Each row comes from the steps of one path. Every step used is in the known rows, and no mark comes twice. Write the path behind each row, first mark first.
Known rows:
liko delat fanu: [ 16.7  -1.7  -0.9   7.4 -25.0   1.5  -9.1  16.7 -13.1   7.9 -10.7   6.2
  -2.9   9.8  19.0  20.9  -0.1  14.3  -4.0 -14.8  -7.0  -1.8   6.9  28.7]
delat puvil ropid liko danis fanu pilok: [ 12.7   2.0   9.0  12.0  16.5   6.5  12.3 -11.1   4.5  12.7 -13.4 -10.4
  -5.8 -10.0   0.4  -9.8  -1.1  -4.7  31.8   7.6  15.5 -18.6 -12.3 -22.9]
fanu ropid: [ 24.3  -6.5  31.0  -9.7 -13.3 -22.2   0.9   4.7 -12.6  -3.0  13.5  10.5
   0.0   9.9   1.0  -2.2   0.8  18.2   0.5   1.9  -4.8  16.4 -11.7   4.4]
danis fanu pilok: [ 60.9 -12.3  28.0   3.2 -13.0 -53.3  33.4 -14.4 -10.6  11.2   4.9  15.5
  -0.2  24.7   3.5  -7.6  -1.4  26.3   5.4   4.2  12.3   1.3 -28.2  -9.0]
danis liko ropid: [ 14.5  -3.8  -6.0  -3.8   2.8   7.1   3.4  -7.5  14.2 -11.6  16.8   0.2
  10.8  17.4   3.0 -16.3  -3.7 -19.3 -16.9 -12.3  15.0   6.8   4.2   7.1]
fanu pilok liko danis: [ 25.9  -1.3 -11.3   7.0   2.8 -56.6  11.3  -2.0  12.8  -1.4  -1.5  -0.3
   1.1   4.1   0.2   9.8  -4.9  16.0   7.8  11.4 -19.4   9.7 -22.7 -26.6]
puvil ropid liko delat fanu: [-27.6   9.5   7.3  13.2 -10.9  52.1 -17.6  13.6 -12.4   4.3 -22.9  -2.9
 -15.6  -4.1  28.5   8.4  15.9   0.5   8.9  -8.4   5.9 -18.1  15.2  23.5]
ropid liko delat: [  6.8  -3.5  16.8  13.6  -5.7  13.6 -35.5  13.4 -18.0  -3.4 -14.3   8.8
 -10.9   1.7   1.9  20.7  -3.8  12.6  -2.1 -14.0   2.4   1.5  13.5   6.8]
pilok liko delat puvil: [  1.0 -14.3 -49.0   0.0  14.3   0.7 -24.3  10.6  11.0  -3.2  -6.0  -0.2
  -4.2  -6.9 -21.8   7.7 -32.7  16.9 -11.6  -0.5 -22.9   4.7  18.3  12.0]
danis liko delat: [ 26.5   1.4  -6.9  -0.5   7.2   5.9 -29.4  -2.7  -9.3   2.2   1.4   7.2
   3.7  16.9  15.3   3.8 -13.8  -9.4 -14.2 -20.4   0.1   8.2   6.7  19.3]
danis fanu ropid liko delat: [  3.4   4.6  31.1  -0.1 -23.2   8.1  -7.0  18.3 -31.7   3.6  -1.4   2.5
   0.8  -5.7  -8.3  -1.4   6.5   7.9 -11.6  -7.8  13.7  -2.9 -12.8  22.9]
ropid liko: [ 17.0  -4.2  28.5   3.8   1.4  -1.6  -7.4  -1.3 -11.3  -6.1 -12.0  13.8
 -11.1   3.2   2.5  12.7   5.2  12.0   8.3  -9.8   5.9   8.8   5.8  -4.3]
pilok liko: [ 23.7  -8.5 -17.8  -8.0   1.9 -30.9  18.5  -4.6   6.6  -9.7   0.8  10.0
  -4.3   3.9 -12.3  -3.3  -5.2  20.0  -6.9   2.5 -11.0  13.9  -2.4  -2.1]
danis puvil ropid liko: [-24.8   1.1  17.2   1.5  24.8  47.0 -11.6 -22.8   2.3  -1.6  -7.2   3.2
  -8.6  -5.3   4.7  -8.0   5.3 -15.0  21.0   6.1  17.3 -14.4  17.2  -4.8]
puvil ropid: [  9.7  -1.0   3.3  -0.5   5.0   8.2  10.0 -11.6   2.9  -2.7   5.3   6.2
 -12.3  14.6  12.7 -12.2   0.2  10.8  17.2   8.2   8.9   4.0   2.6  -8.1]
delat puvil: [ 34.8 -20.2  -7.9  -5.3  12.1 -10.6  -6.4  -5.2   5.7   3.1  -1.6   9.1
  -5.2   6.5  -9.7   6.0 -22.9  13.4   9.2  -3.6  -7.5  10.9  12.0  -2.3]
delat fanu pilok liko: [ 26.4  -7.0   1.7  -4.2 -13.7 -46.9  33.7  -4.7   2.0   2.1 -13.8   7.9
  -4.7   7.9  15.0   7.3   9.2  27.7  -1.9   6.2 -22.5  -2.3 -17.1   7.5]
fanu danis liko ropid puvil: [-53.2   7.3   5.3   0.1   6.7  10.8  -8.8  -1.1  10.2  -4.7  31.5  -9.4
  15.8  -3.6  -3.7  -9.1  11.4 -48.0 -15.6  -9.0  13.5   6.0  13.6 -13.9]
fanu pilok liko ropid: [ 10.4 -13.3  -7.3   6.1  -8.9 -36.1  21.2  -3.0  26.7 -13.9   9.2   0.4
  -0.8  14.8  -9.5  -9.4  -4.9  20.1  -7.4  17.4  -2.4   0.8 -15.7 -12.7]
puvil ropid liko delat: [-28.2   5.3   6.4  15.3   3.6  45.3 -33.6   8.0  -8.3  -3.6 -14.3   1.7
 -18.4  -0.8  10.2   1.7   0.9   7.4  12.1  -2.1  12.1  -8.2  17.0   5.2]
liko ropid: [  8.8 -10.8  -0.2   4.7 -19.3  -5.8   8.5   2.9  14.7 -12.0  14.9   2.7
   0.3  17.1  -9.8  -6.3  -5.7   8.9  -4.1   1.1  12.6   6.4   5.9  -1.9]
delat fanu danis puvil: [ -3.5   2.6  10.4  -0.2   7.9 -18.8   5.2 -10.4  -6.3  16.2  10.0  -0.3
   9.9  -7.9  14.1   9.0  13.6 -28.4   9.7  -3.6 -10.7  -4.3   1.9  17.9]
pilok liko danis: [ 23.3   4.4 -29.3   0.6   7.0 -28.8  14.1   4.8  10.6  -6.8  -0.5  -2.0
   3.7  -2.8 -10.7   4.8  -3.9   6.0  -4.0   1.8 -14.1  14.3  -6.9 -15.7]
liko ropid puvil: [-27.3  -5.8   9.5  -2.6 -18.0  17.5  -0.8   6.3   8.8 -12.4  14.6  -0.7
   4.5   8.2 -19.4  -1.0   3.5  -2.5 -13.7  -1.2  18.7   4.6  20.0 -19.0]
danis liko: [ 42.9  -1.6   6.7 -10.6  11.5  -8.9   0.7 -15.6  -3.9  -0.4   5.7  14.1
   4.6  17.1  12.5  -4.7  -5.6  -9.6  -6.2 -16.9   3.7  13.9  -2.0   6.7]

Write each row's path:
[ 12.5   9.7   9.9  -3.5   8.0 -22.4  13.9  -5.9 -11.4  11.8   9.2   1.9
   8.1  -0.8  30.4  -0.8  18.4 -33.4   1.1 -19.7 -12.1   6.1  -4.6  22.3] -> delat fanu danis liko
[-10.3   1.8  34.1   5.7 -11.7  14.0 -36.0  23.4 -23.7  -4.9  -6.0   4.3
  -6.1  -4.8   2.8  11.7   3.3  12.1  -4.2  -6.3  -1.7   4.5   3.4  15.4] -> fanu ropid liko delat
[-17.7   7.5 -25.4   6.1  28.7  -8.3   2.5 -23.5  25.6   3.6   2.0 -11.5
   4.1  -4.2   3.8 -12.5  -4.5 -10.2  18.0  25.2  -4.5 -12.1 -11.3 -26.6] -> fanu pilok liko danis puvil ropid
[ 16.4   6.2  15.8  12.0   2.3  -5.1  -9.9   7.6  -7.1  -3.8 -12.5   0.5
  -2.3  -6.8   0.4  18.8   9.2  -3.8  13.1 -10.4   3.4   8.0   1.7 -18.5] -> ropid liko danis
[ -3.5  17.3   4.7   7.1   3.5  21.8  26.8  -5.4  -8.1   5.3  -5.7  -9.1
  -3.2  -7.6   1.7 -13.8  14.6 -14.3  17.0  -0.9  27.2  -7.9  -8.9 -14.2] -> puvil ropid liko danis fanu
[-37.2   4.2   3.0   9.9  19.4  62.1 -42.3  -8.7  -2.2   1.8  -9.0  -0.8
  -8.6  -6.6   6.1   1.3  -3.4 -16.0  11.2   0.8  16.1 -19.0  24.2   6.1] -> danis puvil ropid liko delat
[-11.7  -8.6 -27.8   6.7  16.0  36.0 -34.2   1.5   9.7   3.2  -3.5  -4.1
 -12.2   3.1   1.9  -4.2 -27.2   8.2  12.3   4.8  -0.9  -5.4  23.0   6.9] -> liko delat puvil ropid
[-13.6 -10.1  17.6   0.7  -1.4  24.3 -47.8  20.9 -12.8  -1.2  -9.9  -1.0
  -6.2 -16.4 -10.8  12.6 -13.8   8.4   1.9  -6.9  -9.2   0.5  14.5  18.8] -> fanu ropid liko delat puvil
[ 20.7  10.7 -12.7 -12.0 -11.0 -36.4  41.7   8.7  -6.8   0.4  15.2  -8.6
  16.5 -12.1 -25.8 -15.8   4.3  -0.3 -14.5   7.6  -4.9   9.1 -31.3  -1.6] -> pilok liko danis fanu ropid
[  2.4   4.7  14.8   5.8  14.9  11.3 -23.1  -6.8  -0.8   2.3  -9.9  -1.8
   6.4 -12.9  -3.4  19.9   3.3 -24.6  10.7  -7.3   7.0  -2.8   7.6 -14.6] -> ropid liko danis puvil
[ -8.0   2.6  17.5   4.4  12.0  29.9  -1.0  -7.9  -3.0  -6.5  -8.4   5.7
 -17.8   0.4  12.0  -5.5  12.1   7.3  21.4   2.6  12.2  -1.6  10.8  -9.2] -> puvil ropid liko
[ 29.3 -12.1   1.5  -0.4   3.3 -52.9  18.4  -9.3  11.7  -5.2  -1.7  13.4
  -6.4  13.9   0.9   0.9  -6.3  34.8   1.6  11.8 -15.9   9.4 -16.0 -14.0] -> fanu pilok liko
[-13.7  -3.5 -32.8  -2.5  35.7  49.9 -35.0  -9.8   8.5   5.0  -2.2  -4.8
  -2.9   4.3  13.7 -13.2 -27.0 -21.2   1.3  -8.9   1.6  -6.2  21.7  16.5] -> danis liko delat puvil ropid
[-15.3  14.1  35.1  -5.5  -6.8  15.7  -9.2   9.8 -17.1   9.2 -10.9 -10.8
  11.3 -24.0   5.1  14.8  25.8 -29.8   8.0  -8.1  -4.1 -12.1  -4.5  15.7] -> delat fanu ropid liko danis puvil
[ -1.6  -9.2 -29.9  -2.4  -8.1 -12.3  23.3   4.6  24.8 -19.1  14.0  -2.9
   0.3   5.6 -24.5 -14.5  -5.3   8.1 -16.7   8.6   0.6   6.8   3.6  -0.9] -> pilok liko ropid
[-53.0   9.0  -7.0 -15.5 -33.6  17.6  -5.1  29.9 -15.7   0.1  -2.4  -5.5
   5.5 -16.8  -6.6  12.9  15.6   2.4 -31.0  -2.0 -19.4  -3.6   9.6  22.5] -> pilok liko delat fanu ropid puvil
[ -7.5  -9.3   1.8   2.1  26.9  43.6 -15.2 -10.0   8.4  -2.7 -11.1   1.9
 -17.7  -9.9  -2.2  -3.2  -4.6   3.3  24.8   2.0   5.7  -6.5  22.7  -5.3] -> delat puvil ropid liko
[ 20.9  -1.5  30.2 -11.1 -28.6 -16.4  19.6  11.4 -18.2   3.6  -1.3   6.2
   0.9   4.9  14.2   1.1  16.1  11.0  -0.4  -3.7 -10.9   5.5 -14.4  25.0] -> delat fanu ropid
[-26.5   0.5   1.6 -10.0  -2.2  27.8  -4.4  -5.5   8.6 -10.5  16.5  -1.3
  12.1   8.6  -3.5  -9.3   3.5 -30.5 -25.0 -12.9  21.4   3.7  19.4  -9.4] -> danis liko ropid puvil
[  3.5  -3.2 -32.2   1.5  -0.7 -10.6  -8.8   9.8   0.8  -7.0  -2.6   6.1
  -3.6   3.2  -7.7   7.9 -17.9  19.2 -17.1  -1.3 -13.3   9.2   6.4   9.0] -> pilok liko delat
[ 56.4   0.8  14.4  11.0 -11.3 -54.5  30.2  -8.1  -5.8  12.3   3.3   4.0
   7.9  16.8   2.4   1.0  -0.1  10.4  10.6   3.4  10.5   1.9 -33.4 -21.2] -> liko danis fanu pilok
[-21.6  -6.9 -54.7   0.4  22.1  30.5 -20.0   1.8  21.0  -2.7  -4.2  -8.4
 -10.8  -8.2 -10.5  -9.9 -30.4  10.2   0.9  11.3 -12.4  -5.7  22.5   7.4] -> pilok liko delat puvil ropid
[-33.7  14.1  17.4 -18.1 -23.0  36.2 -24.0  18.3 -25.5   8.1  -0.1  -4.8
  14.1  -4.9  18.0   8.7  14.4 -27.5 -29.1 -21.4  -5.2  -2.8   8.3  28.7] -> danis liko delat fanu ropid puvil
[  4.8  -2.2  47.7  -5.7  -7.5  -3.7  -9.4   6.8 -16.9  -7.2  -2.4   7.5
  -6.7  -4.4  -0.7   2.8  15.4  12.4   5.8  -3.5  -0.6   9.7  -6.1   3.7] -> fanu ropid liko
[-23.0  14.2  -7.8 -19.7 -17.3 -14.9  33.9  12.9 -12.6   1.0  17.6 -12.1
  19.5 -19.9 -32.4  -8.3   9.8 -12.6 -24.2   7.1   1.5   6.3 -15.8 -17.5] -> pilok liko danis fanu ropid puvil
[ 11.0   4.1 -12.1   0.0   2.7 -31.8  18.1 -11.7  11.9  10.8 -10.7  -6.1
  12.3  -8.5   9.7  12.8   7.5  -9.1   2.7   8.1 -19.6 -12.0 -14.9  -2.8] -> delat fanu pilok liko danis puvil
[-19.3  12.5 -23.5   1.4   9.2  -2.4  21.2 -17.2  22.6  10.4  -7.5 -15.2
   6.4  -8.9  19.2  -6.5  11.5 -15.8  14.1  19.7 -11.3 -22.8 -13.9  -4.8] -> delat fanu pilok liko danis puvil ropid
[-20.5  -8.4  -7.7  -3.7 -22.8 -20.4  44.4  -3.6  18.1  -4.3  17.6  -6.1
   8.8   4.2 -30.0 -19.7   2.4   7.0 -24.3  13.9  19.7  -9.7  -9.7 -23.5] -> danis fanu pilok liko ropid puvil
[-23.7  11.9 -41.7  -5.6  28.5  18.3   6.8 -18.9  23.7  -3.3   6.2 -13.9
   6.3 -13.3  -8.8 -15.8  -3.9 -22.7   7.2  17.5  -2.2  -7.3   4.7 -15.3] -> pilok liko danis puvil ropid
[-10.7  14.5  20.7 -12.4 -21.6  -6.3  18.7  12.7 -20.5   7.6  17.7  -5.9
  18.1  -8.1 -20.7  -0.5  15.0 -12.2 -11.8  -1.8  14.3   7.3 -15.5 -19.8] -> liko danis fanu ropid puvil
[ 24.9   4.5  -9.8   4.7 -10.2 -50.4  30.4   4.4   6.5   5.6 -13.6  -4.6
   3.0   1.7  16.6  14.1  10.8  13.7   2.8   5.4 -23.2  -0.6 -21.1  -6.6] -> delat fanu pilok liko danis
[ -2.0 -10.4 -43.0   4.1  12.5   3.7  10.4  -9.0  16.7   9.8  -1.8  -6.6
  -5.9  -0.9 -11.2 -21.2 -26.8  16.5   1.0  17.6  -0.7 -18.3  -7.3   4.4] -> danis fanu pilok liko delat puvil ropid
